Each row was made from one walk, in order. Every step used is in the known rows, and no mark comes twice. Write each row's walk.
Known rows:
n > h: [ 0.52  1.22 -0.38  1.67  1.04 -0.16  1.14 -1.89  0.73 -0.95  0.22  1.72
 -0.99  0.72 -0.14 -2.24 -0.90  2.49 -1.68  0.38  2.04  1.05 -0.64 -0.32
  0.04  2.84  0.38  0.04  0.94  0.93 -1.33]
h > c > m: [-0.97 -0.56 -0.94  2.61  0.19 -0.40  0.78 -2.19  1.08  1.00  1.45  0.99
 -0.41  0.70 -0.04  0.03 -1.56 -1.56  1.41  0.01 -0.55  0.33  0.34 -1.59
  0.79  1.09  0.52  2.58  1.34 -1.14  0.65]
n > p > a > h > c > m: [-0.34 -3.09  0.44 -3.16 -1.54 -0.98 -0.06  1.33 -0.53 -1.18  1.86  1.39
  1.61 -0.76  1.64  2.44  1.63 -1.22 -1.08 -1.31 -3.00  0.29  1.89  2.38
  0.80  2.05 -1.96 -1.82  1.40 -1.01  1.94]
n > h > c > p > a: [-2.23 -2.14  0.03 -0.16 -0.56 -0.03 -0.11  0.51 -0.22 -1.41  1.56  0.67
 -0.62 -0.68  1.89 -0.39  0.10 -0.32 -1.39 -0.69  0.65 -0.07  0.21  4.11
  1.08  0.02 -3.72 -0.13  1.47 -0.74 -0.93]
n > h > a > p > c: [-0.34  1.72  0.02 -1.61 -0.84  2.00 -0.93 -0.08  0.63 -0.70 -0.12 -0.87
  1.47  0.06  0.57  1.30  2.98  0.17  1.35 -1.00  0.27 -1.18 -0.16  0.45
 -3.00  1.43  1.01 -0.42  1.61  0.70  1.24]
c > p > n > m > a: [-0.96 -1.91  1.20  2.16  1.33 -0.74 -0.23  2.64 -1.79  1.53  0.17 -0.40
 -1.73 -1.23 -3.25 -1.36 -1.79 -0.22  1.23  0.72 -0.63 -0.20  0.97  1.84
  2.30 -5.46 -1.12 -0.26 -2.66  1.36 -2.29]
p > a > h > c: [ 1.57  0.39 -0.41 -0.81  0.49  0.64  0.15 -0.33  1.89 -0.84 -0.18  0.09
  2.47 -0.31  2.72  2.34  1.49 -1.07  0.41 -0.88  0.39  1.26 -0.82  0.76
 -0.35  3.01  0.33 -1.48  1.11 -2.04  2.43]
a > p > c > h > n: [-1.54  0.23 -0.70 -2.40 -0.82  1.87 -0.99  0.63 -0.81  1.84 -0.68 -1.10
  0.54  1.06  0.95 -0.27  0.17 -0.17 -0.55 -0.30 -0.88 -0.92 -1.62  0.16
 -2.85  0.70  2.15  0.81  0.36  2.41 -0.82]
a > h > c: [ 0.37  1.54 -1.26 -0.64  0.41  0.50  0.38 -3.31  1.36 -0.88 -0.47  0.33
  1.81  0.75  2.20  0.60 -0.22 -0.20 -1.03 -1.21  1.47  1.20 -0.99 -0.74
 -1.65  2.26 -0.16  0.75  1.70 -2.83  1.26]
p > n > h > c > m: [-1.40 -1.47 -0.40 -0.65 -2.44 -0.61 -0.42 -0.76 -1.85  2.59  2.26  2.36
 -1.55  1.60 -1.67 -0.80 -2.46 -1.75  0.69  0.10 -0.25  1.21 -1.16  2.20
  1.75  0.14 -2.09  2.31  2.37 -1.40 -2.12]
m > a: [ 1.34  0.38 -0.81  6.36  4.34  0.07  0.42  0.98  2.56 -0.18 -0.76 -0.04
 -0.66 -0.86 -1.48 -2.23 -0.44  2.16  2.74  1.63  2.14 -0.05 -0.55 -1.85
  0.47  0.12  1.80 -0.52 -1.49  0.85 -0.52]
h > c > m > a > p > n: [-0.77 -1.82 -1.00  1.28  0.38 -0.53 -0.71  2.21 -0.20  2.25  0.39  0.19
 -0.09  0.72 -1.40 -0.18 -0.05 -1.68  2.98  0.99 -1.22 -1.71 -0.04  0.05
  0.58 -2.87 -0.41  1.89 -0.43 -1.04  0.16]
c > m > n > h > a: [ 1.17 -2.12  2.61  1.67 -0.22  0.78  0.20 -2.16 -0.14 -1.68  0.79  0.31
 -2.43  1.27  0.26 -1.90 -0.71  0.24 -0.28  2.05  1.55  1.70  1.27  0.00
  2.98  0.66 -0.80 -0.01  1.23 -1.01 -2.56]
n > m > c > p > a: [ 0.07 -0.09  0.58  0.03 -1.87 -2.04  0.31  0.40 -0.17 -0.74 -0.06 -0.44
 -0.78 -2.27 -1.76  1.64 -1.22 -0.41 -0.03 -0.72 -1.64 -0.81  1.06  0.23
  2.52 -2.64 -2.49 -0.74 -1.88  0.50  0.83]
n > m > c > h > a > p: [ 0.46  0.52  0.50 -1.74 -2.23  0.18  0.28 -1.29  1.06 -1.02 -0.22 -1.61
 -1.02 -0.04 -0.70 -0.30  0.58 -0.21  0.60 -0.11 -0.18 -2.49  2.20 -0.75
  0.30  0.66 -1.40 -0.58  0.00  0.14  0.95]
n > p > a > h: [ 1.74 -0.08  0.78 -2.34  0.79 -0.12  0.83  2.25  0.18 -2.69 -0.02  0.91
  2.01 -1.36  1.70  1.39  2.57  1.79 -2.60 -0.34 -1.14  1.00  1.11  0.73
 -0.55  2.62  0.28 -3.39 -0.76  1.07  1.80]
c > p > n: [-1.33  0.54  0.30  1.48  0.89 -0.12  0.70  1.13 -0.78 -0.05 -0.78 -0.59
 -0.95  0.19 -0.13 -1.20 -1.90 -0.15 -2.32  0.53  0.57  1.53 -0.13 -1.03
  0.24 -2.96  0.49  1.36 -1.24  1.17 -0.83]
h > n > m: [ 1.00  0.60  0.71 -0.35  0.50 -1.27  0.52 -2.38 -2.65  2.66  0.54  0.73
 -1.36  0.08 -1.52  0.27 -1.25 -1.30  1.09 -0.14  0.51  0.63 -0.66 -0.20
  1.07 -1.35  1.24  0.05 -0.98 -1.04 -1.06]
p > n > h > c > m > a: [-0.91 -3.60 -0.61  2.27 -0.38 -0.68 -1.56  1.47 -1.25  3.07  1.99  2.19
 -2.04  0.79 -3.04 -2.30 -1.99 -1.09  3.37  0.66  0.45  0.22 -1.39  3.64
  2.97 -1.73 -2.56  1.33  1.26 -1.18 -3.41]
a > p: [ 0.74  3.02 -0.56  0.57  1.79  0.05  1.99 -0.94  1.80 -2.22 -1.01 -0.19
  0.91  0.32  1.64 -0.09  1.05  2.11 -1.98  0.62  0.73 -0.66  0.53 -3.89
 -2.13  1.20  2.76  1.05 -0.85  1.36  2.21]
h > c > p: [-2.83 -0.06 -1.02  2.24  1.15 -0.55  0.74 -1.79  0.74 -1.02  0.15 -0.68
 -0.11  0.10  1.50 -0.68 -1.25 -0.88 -1.70 -0.76  1.17 -0.31  0.44 -0.47
 -0.74 -1.77 -1.74  2.65  0.85 -1.91 -0.09]
a > p > n: [ 0.77  2.96 -0.33 -0.77  0.87  0.02  0.83  1.23  0.25 -0.03 -1.51  0.10
  0.65  0.68  0.16  0.03  0.39  0.75 -1.63  0.92  0.13 -0.14 -0.84 -3.04
 -1.97 -0.61  2.39  1.42 -1.57  1.25  1.30]
p > n: [ 0.87  2.13 -0.42  2.73  1.86  0.10  0.28  0.87  0.24  1.60 -0.89  0.38
 -0.27  0.48 -1.57 -1.26 -1.44  0.18  0.35  1.46  1.12  1.67 -1.69 -2.67
 -0.08 -0.50  2.20  0.89 -1.24  0.64 -0.30]

Which walk is each row?
[ 1.00  0.68  0.47  0.80  2.37 -0.94  0.86  0.39  0.74 -0.77 -0.50 -0.10
 -0.46 -0.88 -1.60 -0.47  0.95  1.84  1.36  0.52 -0.53 -2.47  1.51 -0.73
 -0.27 -1.42  1.46 -0.98 -2.19  1.51  1.32] -> n > m > a > p
[ 1.54  2.21  0.33  1.33  2.05  1.11  1.33 -0.54  2.31 -2.36 -0.88 -1.58
  1.02  0.02  2.55  0.07  3.00  0.22  0.63  0.68  1.80 -0.73  1.47 -2.98
 -1.59  1.03  2.49 -0.45 -0.39  0.04  2.50] -> h > a > p
[ 0.95  1.55  1.05 -0.99  0.50  1.20  1.23 -1.43  0.78 -3.04  0.08 -0.09
  0.28  0.58  2.35 -0.50  2.73  1.14 -0.90 -0.04  2.26 -0.39  1.47  0.09
 -1.57  1.76  0.51 -0.58  1.16  0.28  0.99] -> n > h > a > p
[-0.62 -0.43  0.00  3.09  1.08  3.37 -1.19  1.20  2.67  1.09 -0.09 -1.87
  0.09 -0.15 -0.42 -1.10  0.62 -0.62  3.37  0.63  0.43  0.34  0.11 -0.45
 -1.09  2.79  2.53 -0.89  1.13  2.06 -0.45] -> p > c > h > a
[ 1.29 -1.89  0.22  6.01  2.48 -0.10  1.24  0.61  2.27  0.05  0.72  0.44
 -1.57  0.15 -1.34 -1.72 -1.34  1.65  3.17  1.57 -0.03  0.38  1.34 -1.72
  2.55  0.25  2.15 -0.12 -0.91  1.60 -0.68] -> c > m > a
[ 0.28  0.10 -1.69  1.79 -1.29 -0.73 -0.67 -1.45 -0.59  1.79 -0.60 -0.35
 -2.05  1.08 -0.34 -2.46 -3.00  0.19 -0.43  0.50  2.31  0.06 -2.30 -0.83
  1.28  0.31 -1.22  0.96 -0.10 -1.33 -2.82] -> m > c > h > n
[-0.49  3.34 -1.11 -0.30  0.63  0.91 -0.06  0.11  1.54  0.08 -1.59 -1.22
  2.25 -0.14 -0.13  1.66  0.94  1.06  0.12 -0.16 -0.94 -1.20 -1.20 -3.15
 -3.71  0.79  3.08  1.36 -0.16  2.08  2.30] -> a > p > c
[ 0.10 -0.66 -0.33 -0.68 -1.26  0.03  1.13 -3.56  1.13 -0.75  1.13  0.69
  0.97  1.54  2.43  1.29 -0.81 -1.04 -0.46 -1.38 -0.79  1.41  1.00 -0.41
  0.16  2.63  0.47  1.02  2.14 -2.07  1.32] -> a > h > c > m
[-0.39  0.86 -0.10 -0.05  1.22  0.31 -1.02  1.42  0.59  1.82 -1.04 -0.96
  1.03 -1.74 -3.34  1.21  1.04  1.03  3.75 -0.22 -2.21 -2.74  0.01 -0.39
 -1.90 -1.90  1.61 -0.35 -1.68  2.52  1.52] -> n > m > a > p > c
[ 1.02  0.57  1.06  2.15  0.98  1.03  0.54 -1.77  0.77 -1.47  0.74  0.28
 -0.63  0.55  0.76 -1.38  0.72  0.81  1.14  0.32  2.97  0.86  0.58  0.33
  0.66  2.37  0.42 -1.16  1.22 -0.48 -1.02] -> n > h > a
[-0.03 -0.44  1.08  2.42  1.82  0.38  1.43  1.82  1.82 -2.25  0.07 -0.77
  0.08 -1.35  1.65  0.42  0.43  0.86 -1.27  0.33 -0.29  0.98  1.60 -0.33
  1.28 -0.06  0.86 -1.09 -1.73  2.21  1.09] -> c > p > a
[-2.39 -0.70 -0.66  0.32 -0.51 -0.68 -0.41  1.67 -0.46  1.40  1.00  0.52
  0.36 -1.11 -2.84  0.75 -0.29  0.04  0.69 -0.09 -3.81 -0.27  0.76 -1.26
 -0.60  0.34  0.89  0.93  0.41  2.53 -0.04] -> n > p > c > m
[ 0.18  1.11 -1.49  3.08 -0.40 -0.08  0.27 -1.07  2.64 -0.26 -1.03 -0.21
 -1.22  0.39 -1.12 -2.98 -3.39  2.03 -1.25  1.01  1.41 -0.07 -0.78 -2.63
  0.90  2.06 -0.79  1.19  0.26  0.69 -1.16] -> m > c > h
[ 2.24  1.71  0.08 -3.67 -3.41 -2.08 -0.83 -4.71 -2.84  1.35 -0.69  0.10
  0.22  0.35 -0.75  1.79 -1.71 -1.28 -0.18 -2.04  0.66  0.74 -1.71  0.06
  0.77 -0.97 -1.28 -0.53 -0.47 -3.47 -0.18] -> a > h > n > m > c
[-1.18 -1.21  0.11 -0.73  0.67  1.38 -1.08  2.71  0.89  1.13 -0.21 -0.93
 -0.59 -0.91 -2.89 -0.65  0.31  2.10  2.22  0.60 -2.23 -2.81  0.80  1.63
 -1.66 -0.36  1.12 -1.06 -0.65  4.51 -0.38] -> n > m > a > p > c > h
[ 1.20  1.57  1.70 -2.66 -0.13  0.28  0.05  0.67 -1.25  0.86 -0.35 -1.12
  0.46 -0.04 -1.01  1.53  2.18 -2.13  2.04  0.13 -0.62 -0.59  1.05 -0.61
 -0.46 -1.91  1.57 -0.75 -1.51  0.12  1.68] -> h > a > p > n > m
[ 0.95  3.36 -0.37 -2.95 -2.64 -1.92 -0.45 -0.38 -1.35  1.87 -1.32 -0.32
  0.21 -0.25 -3.70  1.09 -1.43 -0.43 -0.45 -0.05 -1.25 -1.80 -1.39 -2.32
 -0.47 -3.04 -0.95  1.58 -2.01 -0.50  1.19] -> a > p > n > m > c
[-0.22  1.09  1.28 -1.70 -0.57  2.23 -2.21 -0.12 -0.09 -0.97 -1.67 -1.50
  0.38  0.35 -0.06  0.01  2.08  0.45 -0.61  0.96  0.88 -0.80 -1.11 -0.24
 -2.45 -0.82 -0.60  0.33  0.78 -0.39 -0.58] -> m > n > h > a > p > c
[-1.41 -1.74  0.27 -4.71 -3.08 -0.29 -1.46 -0.07 -3.59  1.80  0.97  0.28
  1.38  0.43  0.07  2.50  0.46 -1.30 -0.48 -2.19 -3.46  1.01 -0.12  1.60
 -0.91 -0.43  0.09 -0.52  0.81 -0.04 -0.51] -> a > h > n > p > c > m
[ 1.31  0.62  0.45 -1.14 -2.16 -0.30  0.47 -0.29  1.57 -3.51 -1.14 -1.23
  1.26 -1.07  2.54  2.11  0.11  1.11 -2.55 -1.37  0.03  1.16  0.57 -0.21
  0.90 -0.30 -2.03 -1.37 -1.24 -0.63  1.62] -> m > c > p > a > h
[-1.38  1.52 -1.38 -3.15 -1.19 -0.47 -0.92 -0.22 -2.00  1.06  0.05  1.37
  0.06  1.43  0.21 -0.69  0.04 -0.64 -1.52 -0.51  0.91 -0.95 -2.08  1.67
 -1.78 -0.57 -2.20  2.16  1.48 -1.57 -0.52] -> a > p > n > h > c
[-1.04  0.55 -1.45  1.13  0.33 -0.13 -0.12 -2.67  0.01  0.22  1.03  1.42
 -0.68  0.91 -0.19 -1.76 -1.15  0.47 -0.33 -0.45  2.38 -0.05 -1.59  1.00
 -0.47  1.89 -2.15  1.66  2.84 -1.95 -1.41] -> n > h > c
[ 1.16  0.24  1.52 -3.68 -3.45 -1.21  0.59 -1.28 -0.26 -2.47 -0.41 -0.81
  0.68 -1.57  0.53  3.08 -0.57 -0.04 -1.93 -2.09 -1.75  0.41  1.46  1.46
  1.79 -1.25 -2.63 -2.15 -1.40 -0.49  1.77] -> n > m > c > p > a > h
[-1.82 -2.92  1.02 -0.26 -0.27  0.01 -1.20  0.61 -1.11 -1.79 -0.08  0.24
 -1.73 -0.83  1.23 -1.17 -0.69  0.03 -3.42  1.01  1.27  0.09 -0.78  3.21
  1.49 -2.12 -4.96  0.58  0.62 -2.34 -2.52] -> m > n > h > c > p > a
[ 2.27 -2.63  0.88  1.10  0.30 -0.18  0.33 -1.31 -1.15  0.63  0.76  0.11
 -0.38  1.07  1.61 -0.13 -0.38  0.10  1.73 -0.24  0.50  1.98  0.44  1.17
  2.56 -0.39  1.72 -1.27 -0.69 -0.88 -1.67] -> c > m > a > h > n
[-0.55 -3.41  0.54 -1.08  1.02 -0.50 -0.33  4.19 -2.11  0.76  0.91  0.66
 -1.19 -0.84  0.84 -1.44  0.78  0.03 -1.00  1.06 -0.68  0.23  0.02  2.54
  1.16  1.57 -0.45 -3.11 -0.33  1.77 -2.29] -> c > h > n > p > a
[-1.89 -0.11 -0.27 -2.23 -1.64  0.28 -0.31 -0.93 -1.50 -0.43 -0.58 -0.42
  1.13  0.86  2.34  0.92 -0.88 -1.97 -3.42 -1.72  0.60  1.39 -0.50  1.62
 -0.88 -2.23 -2.31  1.54  0.73 -2.55 -0.08] -> a > h > c > p > n
[ 1.22  1.21 -0.61  2.04  2.82 -0.02 -0.19  3.21  0.36  0.57 -1.60 -0.52
  0.30  0.04 -1.23 -1.05  0.70  1.44  1.13  1.33  0.80 -1.02 -0.87 -1.39
 -0.69 -2.38  1.66  0.05 -2.77  1.14  0.14] -> m > a > p > n
[-2.39 -1.91 -0.44 -1.26 -1.36 -1.06 -1.42  1.14 -3.50  3.52  0.98  0.57
 -0.27 -0.50 -1.96  1.12 -0.31 -1.83  1.35 -0.44 -3.34 -0.26 -0.53  0.48
 -0.15 -1.71  0.40  0.93  0.33  0.60 -1.10] -> h > n > p > c > m
[ 1.41 -1.79  0.47 -1.32 -1.28  0.29  0.78 -0.83  1.53 -0.77  1.37  0.77
  1.70  0.30  2.58  2.81  0.73 -1.40  0.96 -1.00 -1.51  1.83  0.88  1.04
  1.50  3.16  0.79 -0.96  1.14 -1.16  2.38] -> p > a > h > c > m
[-0.55 -0.07 -0.86  0.10  1.33 -1.64 -0.16  0.43 -3.33  1.29 -0.04  0.66
 -0.56 -0.31 -0.02 -1.14  0.23  0.15 -1.40  0.27  0.72 -0.11 -0.81 -0.34
 -0.62 -1.42 -0.15 -0.15 -0.50 -0.89 -1.69] -> h > n > p
[-0.15 -1.08 -0.85 -2.71  0.21 -0.38 -0.36  1.50 -0.30 -1.02  0.47  0.75
  2.15 -1.28  1.64  1.95  2.69 -0.42 -1.31 -0.99 -1.04 -0.03 -0.03  1.99
 -1.25  2.10 -2.10 -2.48  0.82 -2.01  2.08] -> n > p > a > h > c
[ 0.49 -0.07  0.81 -0.37  0.49  2.47  0.28  2.59  0.95 -0.39 -0.41 -1.43
 -0.05  1.34  1.41 -1.38  1.61 -0.78 -0.42  1.31  0.75 -0.10  1.17 -0.62
 -1.07  0.80  1.86 -0.79 -0.11  1.52  0.08] -> c > h > a > p > n
